Every row comes from one small tree of marks. The marks that hang from a mark follow it in brackets, in alphabetical order. Every link used is in the known rows. Which tree was each row made from?
Known rows
dilopo(lasu(lemil)): .09  -.11  -.06  -.07  .08  .02  .06  .04  .13  -.04  .02  -.01  -.03  .12  -.09  .32  -.17  .00  -.12  -.15  .14  -.08
dilopo(lasu(denin lemil)): .15  -.28  -.01  -.02  -.02  .13  .17  -.12  .14  -.03  -.18  -.09  -.05  .22  -.05  .26  -.10  .04  -.10  -.06  .07  -.04
bipuve(sifife(lemil sogu(lasu(denin)))): -.01  .02  -.01  .07  .11  -.06  .23  .23  .02  .21  .12  -.11  .01  -.51  .09  -.16  .20  .00  .11  -.03  .05  .12
sifife(bipuve lemil sogu(lasu(denin liri))): .09  .00  -.02  .17  .05  -.04  .00  .13  .11  .04  -.10  -.13  .06  -.21  .13  -.03  .26  .05  .05  .13  .03  -.10
sifife(bipuve lemil(lasu) sogu): -.17  .31  -.34  .11  .02  -.26  -.11  .19  .00  .11  .26  .20  .21  -.04  .03  .05  .18  .02  -.11  .00  .25  .00
bipuve(sifife(lemil(lasu) sogu)): -.10  .33  -.25  -.03  -.03  -.10  .11  .18  -.11  .29  .40  .13  .12  -.30  -.04  -.18  .16  -.08  -.05  -.04  .09  .17
lasu(denin dilopo lemil liri): .14  -.31  .25  -.13  -.21  .19  .11  -.20  .11  -.10  -.31  -.20  -.01  .26  -.06  .08  -.12  .04  -.05  -.01  -.17  .00
sifife(lemil): -.23  .06  -.14  .14  .07  -.15  -.10  .21  .11  .10  .10  -.09  .07  -.30  -.14  .00  .04  -.14  .10  -.15  .28  .09
lemil(lasu): -.10  .11  -.16  .02  .15  -.11  -.17  -.10  -.06  -.05  .12  .12  -.02  -.05  -.10  .02  -.07  -.02  .03  -.04  .13  .01
lemil(lasu(dilopo liri)): .02  .08  .01  -.10  -.08  .01  -.16  -.22  -.10  -.15  -.03  .19  -.04  .30  -.09  -.05  -.19  .05  .08  .11  -.13  .02
lasu(denin dilopo liri): -.03  -.29  .13  .03  -.07  .17  -.02  -.32  -.04  -.05  -.33  -.05  -.04  .18  -.06  .01  -.15  .05  .13  .09  -.20  .06
sanel(lasu(denin dilopo lemil liri)): .10  -.05  .16  -.24  -.19  .24  .10  -.22  .06  -.22  -.31  -.06  -.11  .53  -.01  .04  -.09  .03  -.03  .10  -.15  -.03
sifife(bipuve sogu): -.21  -.14  -.21  .15  .25  -.17  -.19  .08  -.06  .20  .06  .10  .06  -.22  .00  .28  -.06  .08  -.08  -.10  .12  -.03
sanel(lasu(lemil liri)): .09  .16  .00  -.21  .01  .10  -.01  -.02  .08  -.10  -.08  -.09  -.14  .13  -.11  .08  -.01  -.06  -.09  -.03  -.03  -.10
sanel(lasu(denin)): -.19  -.03  -.13  -.01  .13  .06  -.04  -.15  -.02  -.08  -.16  .01  -.08  .14  -.08  .07  -.05  -.01  .11  .03  .06  .02
sogu(lasu(dilopo liri) sifife(bipuve lemil)): .01  .02  .23  .21  .06  -.15  -.22  .31  .01  -.12  .16  .05  .07  -.20  .27  -.13  .09  -.02  .07  -.01  .03  -.09
sogu(sifife(bipuve lemil(lasu(dilopo liri)))): -.06  .25  .04  .13  -.11  -.07  -.19  .08  -.13  -.06  .19  .23  .15  .14  .18  -.23  .12  -.06  -.09  .07  .00  -.01
sanel(lasu(lemil)): -.07  .10  -.06  -.16  .08  -.02  -.02  .09  .05  -.10  .01  -.04  -.11  .10  -.06  .20  -.05  -.04  -.09  -.15  .18  -.08
bipuve(sifife): -.09  -.17  -.08  .05  .29  -.02  -.05  .07  -.09  .24  .12  .02  -.08  -.49  -.15  -.06  -.09  -.06  .06  -.11  -.19  .09

Write each row's tree
-.19  .33  -.08  .14  -.02  -.14  -.08  .15  -.11  .04  .31  .02  .14  -.30  .04  -.21  .18  -.15  -.01  -.17  .30  .03 -> sogu(sifife(lemil(lasu)))
.03  -.24  .25  -.11  -.06  -.07  .19  .04  .02  -.15  -.16  -.17  -.01  .09  .19  .24  -.09  .21  -.02  -.13  .14  -.04 -> sifife(sogu(lasu(denin dilopo lemil)))
.26  -.05  .02  -.10  -.08  .15  .07  -.04  .13  .00  -.09  -.07  -.07  .20  -.13  .22  -.08  -.03  -.13  -.02  -.02  -.14 -> dilopo(lasu(lemil liri))
.05  -.05  .05  -.08  -.16  .12  -.04  -.40  -.11  -.15  -.22  .12  -.02  .41  -.05  -.05  -.12  .03  .07  .20  -.21  .04 -> lemil(lasu(denin dilopo liri))
-.02  -.37  .20  -.08  -.10  .01  .08  -.08  .10  -.08  -.23  -.16  .00  .18  .00  .17  -.17  .05  -.04  -.15  -.02  .05 -> lasu(denin dilopo lemil)
-.06  .12  -.05  .02  .16  -.16  .08  .43  .02  .22  .31  -.06  .01  -.61  .04  -.10  .15  .02  .10  -.12  .15  .08 -> bipuve(sifife(lemil sogu(lasu)))
-.12  -.10  -.02  -.04  -.06  -.05  -.03  -.28  -.08  -.17  -.10  .16  .01  .38  .00  .02  -.14  .05  .09  .07  -.03  .08 -> lemil(lasu(denin dilopo))
.27  -.20  .06  -.08  -.12  .30  .19  -.22  .17  -.01  -.29  -.13  -.07  .23  -.11  .15  -.08  -.01  -.10  .06  -.12  -.11 -> dilopo(lasu(denin lemil liri))
-.11  .06  .07  -.01  .04  -.19  .12  .39  -.01  .11  .29  .05  .03  -.31  .12  -.08  .03  .08  .10  -.09  .09  .17 -> bipuve(sifife(lemil sogu(lasu(dilopo))))
-.20  .18  -.03  .15  -.03  -.21  -.20  .19  -.10  -.07  .33  .28  .20  .10  .20  -.12  .09  -.05  -.08  -.06  .16  .02 -> sogu(sifife(bipuve lemil(lasu(dilopo))))
.22  -.16  .35  .02  .11  -.08  -.11  .20  -.02  -.17  -.02  -.06  -.05  -.09  .31  .04  -.03  .06  -.12  -.09  -.17  -.22 -> sogu(lasu(dilopo lemil liri) sifife(bipuve))
.08  -.23  .14  .07  .05  -.01  -.04  -.10  -.02  -.08  -.23  .05  -.06  .14  .20  .13  -.06  .21  .08  .18  -.17  -.13 -> sifife(bipuve sogu(lasu(denin dilopo liri)))
.06  .26  -.14  -.05  -.22  .18  .24  -.09  -.13  .26  .09  .00  .07  -.15  -.06  -.36  .23  -.06  .00  .21  -.16  .11 -> bipuve(sifife(lemil(lasu(denin liri)) sogu))
.13  .00  .03  -.17  -.08  .23  .12  -.18  .07  -.11  -.28  -.18  -.14  .22  -.10  .03  .03  -.05  -.06  .06  -.09  -.08 -> sanel(lasu(denin lemil liri))
.08  .03  -.08  -.01  -.04  .15  -.03  -.37  -.04  -.02  -.18  .00  -.05  .10  -.13  -.15  .03  -.05  .08  .19  -.18  .00 -> lemil(lasu(denin liri))
.09  .35  -.15  -.04  -.05  .04  .02  .09  -.02  .18  .26  .07  .03  -.27  -.15  -.36  .17  -.18  .06  .13  -.20  .11 -> bipuve(sifife(lemil(lasu(liri))))
